Each row comes from the steps of one walk. Every step used is in the known rows, and no mark comes twice. Write the walk behind each row, first mark first.
In the rows, 128 means zero.
Known rows:
kimes/tomom/ladopof/dugog/vomo/vege: [119 130 108 211 111 134  71 161 131 109  68 203 138  97 207 139 142 114
 200 169 122 105 146 139  80 116  94 111 133  76  94 159 103 175  88  82
  33  92  93 129 131  89 131]
gupavod/dugog/vomo: [120 157 145 144 179 147 102 144 111 154 137 175 121 115 164 157 114  81
 173 206 107  78 154  99 140 101 101 147 141 110 107 119 117 163 116 119
  48 122  98 169 133  74 136]
tomom/ladopof/dugog: [140 131 122 136  83 162  89 167 166 129  94 164 107 109 194 151 126 127
 110 168  77  89 157 117  97 107  91 129 131  88 100 141 143 132 101 112
  98 110 123 125 117 102 122]
gupavod/dugog/tapum: [118 139 118 138 150 138 112 122  83 124 142 136  91 105 130 154 112  83
 114 199  88  88 158  93 145  93 102 132 112 142 105 108 109 141 121 119
  97 138 136 157 129 101 121]
zatukat/dugog: [115 117 138 141 121 134 118 149 148 129 123 136  99 130 186 162 102 113
 116 169  98  37 130 130 132  91 100 145 127 100 140 115 134 127 130 118
 132 147 145 128 115 121 119]
fotom/diguku/dugog: [135 164 177 164 154 151 104 134 135 126 169 171 125 128 176 172 120  97
 138 202 122  55 109  90 116  79 116 140 184 128 113 112  90 130 125 137
 101 146 129 152 105 129 117]
tomom/kimes: [101 132 157 139 129 137 141 142 113 116 104 183 100 133 139 161  82  93
 121 195 138  68 131 107 127  73  90 123 148 131 122 129 120 111 105  97
 108 131 157 135 116 102 133]
vomo/dugog: [125 132 139 130 125 160 131 154 132 126 128 189 103 119 188 157  94  99
 154 164 110  63 141 120 142 105 115 153 148 107 136 127 116 116 112 104
 111 149 107 183 109  93 125]
dugog/zatukat/ropub: [ 80 149 140 143 137 165 150 166 107 109 132 205  97 120 160 155  70 101
 133 170  89  86 122 106 131 129 124 157 160 119 108 142  99 131  96 118
 113 166 136 183 145 142 145]
ropub/zatukat/dugog: [123 111  92 151 139 137 118 132 161 106 103 135  83 126 164 171  94 108
 115 150  79  27 139 126 137  81  89 132 115  92 126 103 133 136 145 137
 141 150 127 134 118 126 125]
ladopof/tomom/kimes: [102 147 139 139 145 137 112 166 110 138  86 176 128 153 132 139  87  82
 133 173 147  72 110 115 128 105  87 125 165 141 113 119 119 123 125  80
 116 133 156 110 129 114 120]
kimes/tomom: [108 142 131 143 161 141 139 168 106  95  93 167 120 120 162 152  94  83
 144 200 130 103 116 137 118  92 101 139 159 122 125 145  95 141  94  85
  93 117 148 155 148 124 131]
zopav/zuzesun/reka: [124 102 122 113 168 165 147 159 110 161 111 149  99 112 130 167 102 101
  96 210  74  95 149 116 136  98 102 144 164 125 112  99  72 144 113  84
  84 126 157 179 193 125 101]
diguku/dugog: [122 124 144 156 122 153 129 130 173 134 132 167 104 135 170 152 116 105
 137 189 109  45 126 111 111  86 104 157 153 125 119 111 109 132 117 126
 119 137 155 152 111 122 136]
ladopof/tomom: [110 156 130 135 150 153 111 194 124 143 102 153 130 153 166 131 104  83
 133 180 117  82 117 130 129 119 108 143 168 127 114 123 117 130 126  93
 118 142 144 123 142 131 110]
tapum/dugog: [ 84 171 133 136 161 134 123 145 131 135 121 136 133 130 184 138  92  82
 125 173 118  75 147 130 104  70 107 168 149 107 127 138 132 141 107 116
 115 140 130 145 138  91 118]
kimes/tomom/ladopof: [131 142 117 143 129 150 120 169 131  88  71 155 104 116 154 142 103  97
 145 194 122 116 129 111  84 113  90 132 161 103 104 144 120 147  89  76
  77 103 159 146 129 117 120]
vivu/dugog/gupavod: [133 166 112 117 122 159 100 136 138 149 114 143  95 127 163 131 111  84
 134 193  81  64 158 114 118  58 148 108 140 122 100 110  91 149  87 105
 111 119 113 145 101 123 139]
vege/vomo/dugog/vivu/zuzesun: [172 176 120 109 133 120 136 163 107  83 100 210 123 100 188 148 117  84
 107 158 118 110 117 138 124 109 129 177 124 161 141 104 131  88 128 164
  44 136 150 149 119 103 102]
tapum/dugog/diguku/fotom: [ 76 193 133 131 162 150 110 119 103 135 178 138 119 145 176 125 106  98
 145 179 147  62 172 132  94  82 111 122 185 122 118 125 137 176  92 112
 117 176  92 143 127 125 114]
zopav/zuzesun: [ 96 120 132 146 141 176 134 171 110 153 121 159 106 103 151 187  87  98
 109 209 101  98 127 113 129  86 124 149 141 122 118 130  98 152  98 101
  92 123 153 166 167 119 109]
zuzesun/zopav: [105 141 139 119 134 155 139 153 133 144 133 154  95 116 119 167  93  99
 118 183  99  86 135 101 145 122 112 136 147 108 115 129 138 129  91  98
 109 134 135 163 105 115  88]
fotom/diguku/dugog/ladopof/tomom: [133 188 173 177 190 152  49 156 142 133 168 129 136 161 174 136 138  68
 159 158 108  68  88 103 109 120 118 120 193 149  91 116  90 173 152 117
 115 135 111 137 125 141  87]
gupavod/dugog/ladopof/tomom/kimes: [111 154 130 148 201 125  79 146  93 145 124 130 117 168 123 124 106  60
 152 144 115  81 121 103 133 121  88 104 152 171  93 131 139 177 130  88
  87 111 121 136 143  91 123]
vege/vomo: [114 146 129 133 132 131 124 178 134  99 128 159 110 106 165 180 107  99
 116 201 119  84 109 148 125  84 132 138 136 134 111 153 128 130 125 128
  82 145 144 148 134 123  90]
tapum/dugog/vivu/zuzesun/zopav: [118 209 120 100 180 120 155 136  98 137 101 159 138 117 145 116  98  67
  85 149 104 121 151 101 105 114 101 185 132 130 139  93 159 115  85 154
  83 111 163 131 117 100  96]
diguku/fotom: [106 146 144 126 132 165 126 169 108 113 131 138 105 125 163 153  96  93
 122 178 127  66 149 132 124  87 123 125 166 139 124 128 133 152  96  83
 119 172 122 164 115 134 133]
vivu/dugog/tapum: [126 150 110 126 114 183 121 127 114 108  99 138  64 132 144 134  95  63
  98 188  67  97 133 115 121  81 131 124 115 128 104  98  57 135 114  99
 124 146 142 136 109 130 109]
vege/vomo/dugog: [132 139 123 132 125 136 114 161 138 102 138 190 110  95 179 179 108 100
 143 167 118  75 117 146 140 100 135 145 131 125 129 142 130 122 132 121
  83 154 104 176 117  97  91]
gupavod/dugog/vivu: [125 172 113 129 174 123 126 153  98 133 141 171 107 141 169 132 108  72
 109 183  82  81 151  99 148  66  99 164 126 149 122  98 142 137 108 154
  48 122 136 157 143 101 141]
fotom/diguku/dugog/vomo: [136 178 191 176 163 156  83 124 140 140 163 200 137 119 176 178 133  87
 179 213 122  65 114  87 116  83 108 144 177 104 109  97  77 139 132 131
  79 144 108 154  99 111 108]
tapum/dugog/zatukat/ropub: [ 56 185 124 152 168 138 140 137 110 114 136 184 128 117 174 140  70  84
 133 147  97  89 134 108 108 112 122 177 158 109 120 149 120 149  97 127
 126 161 121 177 159 115 142]
zatukat/ropub: [107 152 132 138 142 152 141 171 139 118 134 171 106 127 176 142  88  80
 128 183  93  93 131 127 108 112 140 156 158 126 117 141 107 127  93 104
  98 150 128 178 121 152 127]
tomom/ladopof/dugog/vivu/zuzesun: [180 163 121 111  95 148 108 167 140 114  55 189 122 113 199 119 136 114
  74 158  77 125 159 112  83 114  85 159 124 123 108 101 146 101  93 159
  57  88 164  95 116 110 128]
vege/vomo/dugog/zatukat/ropub: [104 153 111 143 130 140 129 156 116  80 160 236 105  84 173 175  83 104
 156 141  96  94 110 129 144 145 144 155 147 129 123 150 112 125 122 132
  92 179  94 205 138 117 113]
gupavod/dugog/diguku: [115 157 136 122 166 144 118 133 108 156 184 169  99 152 157 146 119 112
 158 219 113  62 155 103 127 101  93 120 169 125  93 127 119 160  99 143
  59 132 109 143 139 108 124]
gupavod/dugog/zatukat: [ 95 144 140 133 164 150 134 143  82 133 148 178 107 122 140 176  84 106
 139 181  99  64 141  84 164 112  88 141 147 131 107 135 127 151 105 131
  84 140 135 174 163  80 160]
gupavod/dugog: [118 143 135 129 166 139 125 150 109 143 148 148 108 128 156 153 104  93
 136 193  98  74 145 107 143  93 100 142 145 138 113 136 131 146 108 119
  67 125 127 168 137  89 145]
zuzesun/vivu/dugog: [122 149 121  98 128 193 132 177 151 106  85 152  80 155 168 119  82  61
 131 178  92 110 112 142 128  44 153 126 141 118 119 125  41 136 121 120
  71 141 127 122 133 125 129]
ropub/zatukat/dugog/ladopof: [120 115  96 157 164 143  90 138 168  95 109 100  61 137 172 156 108 100
 128 121  62  37 138 138 131  91  97 120 104 106 107 116 137 172 152 133
 149 144 115 145 124 129 106]
kimes/tomom/ladopof/dugog: [142 139 108 150 113 146  94 162 138  98  70 170 122 102 188 150 129 116
 130 170 102 122 138 133  87 112  77 127 145  91 108 154 118 146  92  90
  80  84 128 126 140 108 134]

Write each row's walk:
[133 119  77 144 130 112  84 115 153 121 116 127  95 100 156 165 119 121
 131 159  84  12 168 116 141  60 102 107 108  99 114  86 151 144 133 139
 155 133 110 135 103 132 131] -> ropub/zatukat/dugog/gupavod
[150 169  88 152 118 132  96 167 126  84  63 197 126 113 203 125 135  96
 100 161  80 133 142 130  93  88  69 143 126 107 113 118 129 136  99 120
  61  88 134 117 148 120 135] -> kimes/tomom/ladopof/dugog/vivu
[118 152 127 107 148 199 108 180 160  98  95 119  59 169 176 103  94  47
 143 146  76 119 112 145 117  61 165 114 140 127  96 134  43 171 124 113
  79 135 116 132 136 130 109] -> zuzesun/vivu/dugog/ladopof
[163 123 150  69 164 145 167 152 115 124  76 145 113 128 146 126 115 103
 100 193 105  90 150 122 111 133  94 150 184 144 116  98  81  96 109 104
  84 122 180 148 147 123 122] -> vivu/zuzesun/reka
[ 99 143 135 168 128 160 138 122 153 111 150 215 103 121 160 152  93 105
 149 161  85  60 120  91 116 128 117 165 166 128 110 116  90 135 108 138
 124 163 142 180 128 142 156] -> diguku/dugog/zatukat/ropub
[129 165 112 145 164 139  65 186 140 106 134 152 117 129 181 144 128  72
 170 120 108  89  96 160 132 144 139 126 143 148 109 143 130 163 161  99
 101 148  91 157 137 109  63] -> vege/vomo/dugog/ladopof/tomom
[147 148 135 119 138 119 136 151 118 110  85 158 113 133 199 131 113  98
  76 159  91  73 134 123 117 103  92 175 117 133 148  79 139  94 124 162
  98 129 185 104 113 131 125] -> zatukat/dugog/vivu/zuzesun
[123 131  80 159 181 139  63 164 164 103  98  94  89 160 167 134 117  85
 141 102  69  39 120 143 133 119  95 116 123 114 101 103 138 182 173 116
 160 143 112 115 136 138  94] -> ropub/zatukat/dugog/ladopof/tomom
[121 107  78 158 119 136 103 106 132  80  97 124  63 104 139 169 111  99
  99 154  71  46 149 114 141  80  89 120  82 105 115  78 113 135 160 130
 169 164 138 124 113 134 106] -> ropub/zatukat/dugog/tapum
[125 164 135 115 141 200 113 175 152 118  78 184  92 142 175 121  97  52
 172 185  97 117 122 135 124  51 152 136 142  93 114 110  27 150 129 114
  51 140 102 120 130 110 121] -> zuzesun/vivu/dugog/vomo
[115 156 134 127 115 168  93 140 115 136 171 177 107 130 192 149 134 137
 125 177 119  66 172 147 114  96  99  94 177 117 111 128 125 159  89 114
 109 157  68 134 125 145 131] -> ladopof/dugog/diguku/fotom
[118 156 139 122 125 173 113 134 106 128 181 190  85 134 176 139 114 118
 177 170 141  53 169 125 129 119 118 110 188 120 128 108 124 152  99  95
 110 187  64 177  94 127 124] -> vomo/dugog/diguku/fotom
[113 158 116 113 165 179  85 173 133 108  69 142  89 189 140  85  86  32
 152 123 112 119  90 140 119  76 140  90 152 153  97 121  48 166 147  83
  89 130 122  87 138 123 109] -> zuzesun/vivu/dugog/ladopof/tomom/kimes
[113 165 123 139 209 141  73 175 114 149 139 107 118 164 158 118 117  64
 160 148  90  84 126 118 136 138 108 126 152 160  89 138 135 191 133 103
  86 117 109 151 156 105 108] -> gupavod/dugog/ladopof/tomom
[108 159 141 142 172 154  84 198 132 134 112 118 112 164 170 122 114  66
 145 150 101  84 115 135 119 132 116 129 163 140  92 134 119 168 133  91
 121 133 130 136 143 133  88] -> dugog/ladopof/tomom
[ 80 142  97 126 141 216 149 175 109 117 110 201  75 116 140 149  52  70
 127 162  61 150 102 110 134  86 177 137 145 126 107 130   5 164 103 120
  64 153 124 165 194 147 137] -> zopav/zuzesun/vivu/dugog/zatukat/ropub
[102 129 141 159 162 122  70 147 132 128 102 119 101 167 154 128 105  81
 134 118 114  46 108 127 122 118  85 111 132 138 118 111 140 158 157  87
 148 133 136 100 119 120  99] -> zatukat/dugog/ladopof/tomom/kimes
[ 59 162 135 198 157 121 103 146 121 147 118 173 148 125 199 132 107  84
 198 172 140  65 154 133  94  75 122 153 132  88 115 142 116 169 107 114
  67 147 100 149 128  75 122] -> tapum/dugog/vomo/vege
[136 144 153  88 140 159 161 159 118 145 103 153 113 102 118 157  98 101
 105 185 113 107 132 100 120 159 110 145 154 132 122 126 131 109  81 115
  96 115 165 149  99 117  93] -> vivu/zuzesun/zopav
[141 128 109 148  67 161  75 136 138 110  90 154  88  89 171 148 137 119
  86 172  67 106 164 102 104 105  89 119 101  97  89 110 121 129 114 110
 122 123 133 112 110 111 101] -> tomom/ladopof/dugog/tapum
[136 159 107 141 111 161  79 142 115 100 130 175 112 114 181 135 143 134
 148 177 131 106 166 137  72 124  79  84 187 108  96 136 128 189  76  83
  82 122  86 125 127 136 126] -> kimes/tomom/ladopof/dugog/diguku/fotom
[124 156 121 149 163 122  70 160 118 100 119 177 116 134 149 148 114  67
 162 120 135  81  90 145 131 134 121 106 141 161 110 141 137 149 157  88
 101 140 100 146 125  94  74] -> vege/vomo/dugog/ladopof/tomom/kimes
[153 142 114 133  74 136  54 145 158 150 104 160 120  83 185 147 153 139
 124 179  86  73 187 102  95  88 102 104 127  91  86 123 155 140  90 112
 108  93 104 124 104 107 132] -> tomom/ladopof/dugog/gupavod
[100 153 151 148 171 142  89 166 114 129  94 143 108 166 138 127 101  66
 143 144 125  79 109 119 118 116  97 106 159 152  96 128 121 156 132  78
 121 124 138 121 131 114 102] -> dugog/ladopof/tomom/kimes
[ 93 134 135 190 164 125 104 150 102 156 146 179 124 127 176 149 116  92
 206 196 125  58 157 110 134  95 119 131 129 119 100 135 113 174 100 117
  22 133  95 167 128  72 139] -> gupavod/dugog/vomo/vege
[130 145 130 127 115 134  94 136 124 146 138 180 112  87 178 151 121 108
 165 173 109  50 174 106 145  90 126 126 139 109 124 105 127 121 101 101
 120 134  91 184  91 100 136] -> vomo/dugog/gupavod
[110 132 140 139 128 139 109 135 148 139 156 154  85 152 190 147 118 132
 137 194 107  30 137 127 119 100  94 126 149  91 123 108 123 137 121 135
 120 157 124 114 111 140 105] -> zatukat/dugog/diguku
[167 180 107  94 141 122 144 153 103 104 119 212 118  81 140 160 115  83
 100 145 106 119 119 118 136 147 131 163 119 149 138 102 154  95 111 158
  51 127 138 162  97 100  67] -> vege/vomo/dugog/vivu/zuzesun/zopav
[126 121 103 166 149 143  94 132 159 115  92 169  94 114 174 171 113 101
 157 158  84  39 146 125 137  81  87 140 112  69 121  88 122 150 152 132
 120 149 104 136 119 108 118] -> ropub/zatukat/dugog/vomo
[117 141 145 172 159 141  81 128 154 135 113 149 110 173 139 124 124  70
 153 134 125  55 105 106 104 118  91 116 165 164  94 107 112 159 144  97
 135 123 146 116 114 117 115] -> diguku/dugog/ladopof/tomom/kimes
[121 150 134 170 162 157  75 155 173 140 125 126 117 169 167 118 135  76
 159 140  96  57 111 122 103 131 110 140 162 149  94 114 114 172 144 114
 135 132 136 131 127 135 101] -> diguku/dugog/ladopof/tomom
[167 204 168 125 170 139 131 123 111 131 150 187 135 116 133 158 125  83
  95 179 105 102 111  63 115 123 106 160 176 154 122  67 113 102 102 173
  70 114 162 141  83 133  89] -> fotom/diguku/dugog/vivu/zuzesun/zopav
[122 128 127 140 114 109  81 132 143 147 133 127 113 105 181 157 129 120
 127 182 101  24 166 114 130  72 115 124 122 104 129  99 148 130 119 119
 143 130 128 130  97 131 130] -> zatukat/dugog/gupavod
[100 102  91 207 137 126  94 135 151 115  99 171  98 121 185 162 111 111
 191 152 103  16 152 136 131  82 103 121  99  78 111 109 118 166 140 132
  94 159  94 137 106 108 122] -> ropub/zatukat/dugog/vomo/vege
[ 79 186 139 131 161 137 117 132 126 148 159 158 118 150 185 125 104 102
 147 196 130  75 152 122  89  81  97 145 168  94 111 129 121 149 101 140
 105 146 115 130 136 111 107] -> tapum/dugog/diguku
[118 137 114 153 114 154 103 156 111  84  72 205 117  92 172 164 109 133
 132 156 101 114 133 112 109 133  59 126 151  87 104 154 112 154  90 100
  95 100 131 133 170 100 150] -> kimes/tomom/ladopof/dugog/zatukat
[112 112 126 151 110 131 103 124 122 106 116 126  83 103 162 161 116 106
  95 177  84  55 140 114 139  94 100 133  92 109 128  88 114 124 146 111
 160 162 152 121 107 131 101] -> zatukat/dugog/tapum
[111 158 180 224 148 140  82 130 128 139 168 200 139 124 190 164 136 100
 214 204 145  43 118  93 107  87 128 124 168 109 100 111  76 153 118 130
  53 152 101 157  94 112 113] -> fotom/diguku/dugog/vomo/vege
[ 57 168 143 138 159 145 134 137  98 120 121 169 131 121 165 155  74  98
 129 157 112  72 142 104 125  91  92 166 151  98 123 140 129 144 111 131
 131 156 142 155 163  86 136] -> tapum/dugog/zatukat
[172 199 177 138 162 138 123 134 110 112 132 190 138 132 180 143 127  83
 102 193 117  88 110  84 101  93 106 164 173 158 124  74  94  94 121 182
  65 122 170 127 103 138 123] -> fotom/diguku/dugog/vivu/zuzesun
[120 150 147 150 128 161  87 159 139 146 105 204 136 101 206 164 133 112
 142 184  90  86 149 141 129  92  93 145 129  80 119 129 105 138 113 117
  86 116  84 135 137  97 130] -> ladopof/dugog/vomo
[ 96 162 111 105 133 195 146 170 131  88 106 200  76 142 162 117  61  63
 138 153  71 123 107 122 131  88 165 136 155 120 110 135  23 145 108 125
  82 166 117 152 151 146 148] -> zuzesun/vivu/dugog/zatukat/ropub
[145 169 141 102 146 142 153 172 101 111  79 182 118 135 182 125 105  79
  86 184 110 111 132 115 107  98 106 177 140 148 129  93 117  92  99 154
  68 118 190 127 127 127 128] -> dugog/vivu/zuzesun
[118 176 118 112 131 200 119 135 120 130 156 150  67 172 163 122 106  92
 140 189 111  66 153 133 102  87 138  86 187 133 106 113  83 178  86  97
 103 173  87 139 105 150 121] -> vivu/dugog/diguku/fotom
[127 157 113  92 116 166  96 156 142 126 101 147  92 126 162 111 106  70
 141 185  92  94 146 126 125  28 169 104 140 120 106 105  50 142 109 120
  81 124 110 122 121 131 134] -> zuzesun/vivu/dugog/gupavod
[128 166 118 136 122 138 111 163 128 119 107 204 119 130 208 148 121 100
  78 166  72  90 144 139 135  61  90 157 113 116 127 106 130 114 108 147
  86 124 120 124 147 124 138] -> ladopof/dugog/vivu
